Each row was made from one walk, in order. Every step used is in the known rows, and no mark comes twice. Write each row's walk.
Known rows
M > U > G: [ -1.3  -1.9  -2.4   0.9   0.0   0.2  17.0 -17.0 -16.8   8.9 -22.8  -9.1
  10.0   7.9  15.7  20.2  -4.2   9.0   7.2   1.7   3.4  -3.8 -14.4  -9.7
  -3.8]
R > C > U > M > F: [-10.2 -21.2   9.7 -11.2   4.7  -2.6   2.3  24.6  19.4 -20.2  -9.5  15.7
   6.3  13.0 -10.0   9.8  14.5 -41.6  -8.3  -0.1  -7.1  -2.2 -14.4 -26.0
 -11.0]
C > U: [ -5.7 -11.8  -2.3 -14.7   3.9  -3.2  10.0   1.3  13.8 -14.7  19.3   3.7
  28.5   6.6 -21.4 -13.9 -11.6  -4.3  -3.2  -8.2   3.7  -3.8  -7.0   3.5
   1.5]
C > U > G > F: [  3.1  -5.9  10.2  -8.0   2.2   3.2  21.5  -0.5   4.9   3.2  26.0   9.1
   3.0  -2.1 -41.3  -0.2 -23.0  -2.3   2.2 -13.1   0.7  -0.7   0.0  -3.0
   5.1]
C > U > V: [ -9.9  -6.0  -9.1 -27.5  -2.5  -2.9 -14.7   1.9 -10.3 -14.2  11.0   0.0
  13.1  15.9 -20.7  -4.3  -3.5   0.4   6.6 -13.4   3.6   1.7   9.0 -13.3
  -1.7]
R > K: [ -9.8 -35.3   6.0 -12.4   3.9   2.4  28.6  -2.2   4.8 -18.1  19.2  -2.4
   3.3   2.3 -19.4  12.8   8.6  -4.2   0.9  -0.3  -4.2 -15.3   3.5  -1.8
 -20.2]
M > U > S: [ -6.1   0.6 -14.6  -6.6  -6.0  -6.3  41.4 -25.2 -10.6   1.9 -23.8  -7.1
  22.6  13.0  29.9  21.2  -4.7  23.4   2.8   3.7   5.3   1.0 -24.7  -3.1
  -4.0]
V > U > M > F > G: [  0.7   6.4  -8.4 -16.1  -4.1  -8.0  23.3  -3.5   6.3 -17.6 -23.5  -9.3
  -1.2  10.2  16.5   4.4 -32.7 -41.5   7.3  -2.1   2.7   3.1  12.7  -4.4
   5.5]
V > F > G: [ 14.8  18.3   7.0   9.5  19.8   4.7 -19.8  -8.4   5.1  -1.6 -19.2 -13.4
  -5.0  28.0  -7.9 -13.6 -25.0  22.5   0.7  23.8   5.4  -3.8   6.9  24.7
  16.1]
K > R > C > U > G > F > V: [ -2.4  -5.6   7.0  32.3  -5.5   4.2 -34.9  19.3  -2.4   4.4  30.2  21.5
 -25.3 -35.6  -5.4   6.6   7.2 -10.9 -11.0   0.4 -11.2  -7.2   6.9  -5.4
  -8.4]
C > U > S > F: [  4.2  -5.8  -3.8 -13.2  -3.4  -2.8  28.0  -7.4   7.1   4.5  11.4   6.5
  26.0 -14.0 -11.3   1.1 -16.0  40.8  -7.7  -5.3   5.0   6.7 -10.8   6.8
  -4.7]
V > U: [  5.8  -4.1 -18.4  -5.3  -4.3  -4.7  20.6 -17.3  14.8  -7.1   7.7 -11.6
  16.5 -12.9  17.7 -14.5   0.6 -17.2  -1.2  -6.4   7.1  -1.0  -2.0   2.4
   5.3]
K > R: [ -1.6  -6.7 -10.2  16.6   2.2  -4.3 -11.2  10.6  -4.7  -9.8  37.4   7.0
   8.3 -25.9  41.0  -8.5  -7.9  54.3  -4.0   9.7  -2.1 -11.1   1.6   1.8
  -7.3]
G > U > C: [ -8.1   0.9   8.5  -2.3   4.0  -3.8  26.2   2.9  28.8  -1.4  17.7 -11.4
  -6.6 -11.4  17.7 -10.1  28.5  23.0   7.0   2.5   6.6   1.2  -5.4 -38.5
  -5.9]
S > F > V > U > C: [  9.7   5.3   0.8   9.2  -6.6   4.0 -37.0  13.5 -10.6  26.6 -13.4  -7.3
  -6.6 -10.6  11.9 -18.9  36.7  -8.2  -4.4  -1.9  -2.8   4.1   5.1   3.7
   0.3]
G > F: [ -0.5  -4.3   6.7  -1.5   7.0   2.4  19.0   7.8   6.4   1.1  27.6   8.6
   5.6  24.0 -10.2 -18.4   4.5   2.1   1.4  -1.7  -5.2  -6.2  -6.9  15.2
   6.3]
K > R > C: [ -2.6 -16.7  -3.8  31.4   3.0  -1.2 -25.3  15.5   6.9 -10.5  29.5  13.5
  -3.0 -41.7  42.5   0.6  21.3  31.2 -14.1  15.7  -5.8 -12.1  -9.8  -9.5
 -17.7]
M > U > S > F > G: [  0.4   8.7  -4.7   8.0  -6.3  -2.0  21.7 -26.8 -12.1  17.3 -36.5  -9.4
  14.4   0.3  26.5  18.7 -17.1  32.6  -1.3  11.3   6.4   3.6 -16.4  18.6
  -8.7]
K > R > C > U: [ -5.3 -15.6  -3.4  25.9  -1.6  -2.2 -19.3  14.6  15.3 -10.9  37.1  16.2
   3.4 -39.6  20.0  -3.6   6.8  14.5 -16.2   7.1  -5.6 -10.0  -4.3  -7.3
 -13.1]
M > F > V > U: [-10.3   6.8   1.0   1.0  -2.8   3.1 -29.6  14.0 -19.9   5.2 -24.5  -2.7
   8.4  43.1 -18.4  -4.6   7.8 -39.6   4.7  -7.7  -8.6   3.1   7.3  12.1
  21.3]
F > V > U > S: [  0.6   8.0 -15.3  -8.1  -8.3  -2.3 -13.2 -13.5 -15.8  -3.5 -23.2  -5.2
  -7.1  -5.1   3.7   8.8  14.3 -38.7   2.2  -8.4   3.5   6.0   1.7   3.0
   3.8]
R > C > U > S > F: [  1.4 -20.5   5.3   6.2   0.8   1.5   4.9   0.8  20.3   1.1   0.0  13.8
   9.9 -29.0  -3.6   9.6  26.6   7.0 -18.4   4.3   0.3   2.4 -24.8  -8.4
 -17.8]
K > R > C > U > V > F: [  0.6  -0.6  -7.3  19.6  -3.7   0.6 -34.6  14.1   1.5  -3.1  27.9   9.3
 -10.7 -17.4  12.6  -2.4   4.7  23.9 -10.5   7.8  -6.7  -3.8  12.8 -12.9
  -3.0]

Which walk is each row?
[ -0.4  11.1  -1.1   0.7  -6.5   3.5  -7.6   3.2  -4.4   8.3   8.0   3.1
 -12.9  26.0 -24.7 -18.8  10.3 -61.9   2.6 -13.8  -6.8   0.1  10.1  23.2
  16.0] => G > F > V > U
[  9.1  -6.2  12.8   1.1   9.6   6.2  14.1   0.3  -9.7   8.9  15.2   6.6
 -12.3  -4.8 -11.1   8.8  -2.6  23.4   7.4  -0.9  -1.8  -3.6  -5.5  -7.3
  -1.0] => U > G > F
[ -8.8   8.4  -2.7  -1.4  -5.7   1.2 -15.2   5.6 -24.0   6.4 -30.1  -1.5
   5.8  36.3 -12.1   9.2   3.2 -22.4   4.9  -6.7  -6.9   7.2   3.7   7.3
  18.5] => M > F > V > U > S
[-13.7  -0.3   3.6 -34.4  -0.9  -5.5  -0.6  27.0  -6.1 -20.3 -12.4  10.4
   9.5  45.5 -30.0   2.8 -21.3 -47.3   7.1 -13.4  -6.6   2.4   8.9 -11.2
   6.3] => C > U > M > F > V
[ -9.2 -12.3   0.3  14.2  -4.0  -4.5  -9.7  29.1   7.9 -14.7  23.6  19.5
  -1.8 -17.2  20.3   6.8  -6.6   4.1 -10.6   5.2 -11.3  -6.6   3.0 -17.7
  -9.8] => K > R > C > U > M > F
[  1.2   9.9   2.5   6.3  -7.0   2.9  -8.0  12.2  -4.6  15.2   7.6  -0.1
 -20.5  18.5 -11.6 -19.3  26.1 -53.4   3.4  -9.4  -7.0  -0.3   7.7   1.6
  15.4] => G > F > V > U > C
[  8.3   6.7  -2.3   2.6  -6.7   4.8 -35.6   5.4  -8.3  20.8 -12.4  -4.3
   1.2  -2.5  -1.7 -19.0  20.9 -17.6  -5.1  -6.3  -2.4   4.8   7.1  23.9
   1.6] => S > F > V > U
[ 15.5   6.2 -14.0   5.4  -8.8  -2.8  24.4 -32.3   7.7   9.2 -13.8 -12.2
   4.1 -41.2  23.5   4.3 -19.3  21.4  -5.6   2.9  12.0   8.6  -1.8  16.0
  -3.5] => V > U > S > F > G
[ 14.3   1.1  -6.1   1.4  -5.5   1.6  32.3 -19.9   6.0  10.3  13.5  -6.3
  -8.1 -20.5  -2.4  -0.4 -11.0 -14.8   3.9 -11.4   3.2   2.1   5.3  -3.0
   8.9] => V > U > G > F
[-11.8   0.0   5.7 -31.7   5.3  -4.0 -12.5  35.3 -23.6 -20.4 -33.0   8.1
  -4.3  52.9   3.3  11.9  -0.9 -34.7  13.2  -1.9 -10.0   0.7   6.0 -18.7
   0.3] => U > M > F > V
[ -6.5   9.1  16.8  14.9  10.0  -1.8  -3.1 -10.2  20.7  -8.0  -8.4 -15.4
 -20.3 -22.6  10.3  -3.1  -3.7  11.0   6.5  16.7  12.5  -2.5   1.7  -9.6
 -10.5] => F > G > U > C
[  1.5  12.7  -4.4  -1.6  -9.3   1.7   8.6  -5.3  -6.9   8.7   2.8   3.8
 -15.4  16.7 -18.4  -5.0   6.8 -45.2   2.5 -12.8  -4.7   4.6   5.6  17.7
  13.1] => G > F > V > U > S
[ -6.2  12.4   8.7   2.8   7.6  -3.1  17.8 -31.8  17.7 -14.7 -13.3  -9.4
 -13.5 -24.9   1.3  16.0 -27.4  22.4   5.2  13.0  15.8   4.1  -1.1  10.2
 -12.8] => F > G > U > S
[ -0.3   0.1  11.4  -8.2   0.1   5.0  -4.1   4.4  -7.0   5.7  13.5  10.5
  -7.9   6.8 -51.9   2.2 -14.3 -26.7   4.0 -15.6  -2.9   0.4   5.0   0.9
   7.2] => C > U > G > F > V
[ 10.3  -6.1  -4.1  -5.3   2.6  -0.6  22.3  -8.0  -5.4  10.3  -3.2   3.6
  15.6 -21.3  25.4   9.8   5.8  75.6  -4.9   8.3   4.4   5.8 -19.6   3.6
 -12.9] => U > S > F
[ -4.3  14.3   4.6 -10.9  -5.4  -0.3  22.1 -14.2  13.5   9.6  -2.0  -2.2
  -7.5 -11.9  -4.8   8.3   9.1  30.3   2.6  -3.5   5.0  14.1   0.2   1.5
  -9.5] => G > U > S > F > V
[ 10.2  27.3  14.5  12.7  15.1   3.3  -1.6  -9.2  22.3   5.4 -13.5 -20.7
 -20.5  18.0  -5.2 -14.9 -13.7  25.1   4.5  22.4   7.5   1.5  13.4   0.5
  15.2] => V > F > G > U > C
[ 13.2   6.3   1.5   5.0  -5.9   6.9 -35.3   1.8 -15.6  25.4 -17.0  -4.0
  -8.8 -14.8  -3.7  -5.0  16.4  -8.4  -2.0  -6.2  -1.8   6.0   8.2  14.6
  -0.9] => S > F > V > U > G
[ 13.3  -4.5 -11.3  -2.2  -2.2  -0.8  18.6 -22.4   2.8   0.9   1.0 -11.8
  -0.4 -32.8  13.9   5.6  -6.6  -3.1   3.2  -6.5   8.3   1.4   0.7 -13.1
   1.1] => V > U > G
[ -9.6  -0.1  16.5  13.9  14.1   2.9 -23.2   8.7 -11.4  -5.1 -25.0  -2.3
  11.6  32.2  -9.4   2.0 -22.1  14.3   3.7  14.2  -1.4  -5.1  -2.7  21.3
   8.3] => M > F > G
[  6.4  12.3  -9.8 -21.8   7.3   3.1 -31.6   2.5 -23.8  -2.0 -10.0 -11.3
  -7.1  43.1   1.9  -4.9  11.7  36.6  11.9   4.7   0.1   3.9  16.6 -13.7
   9.9] => U > V > F
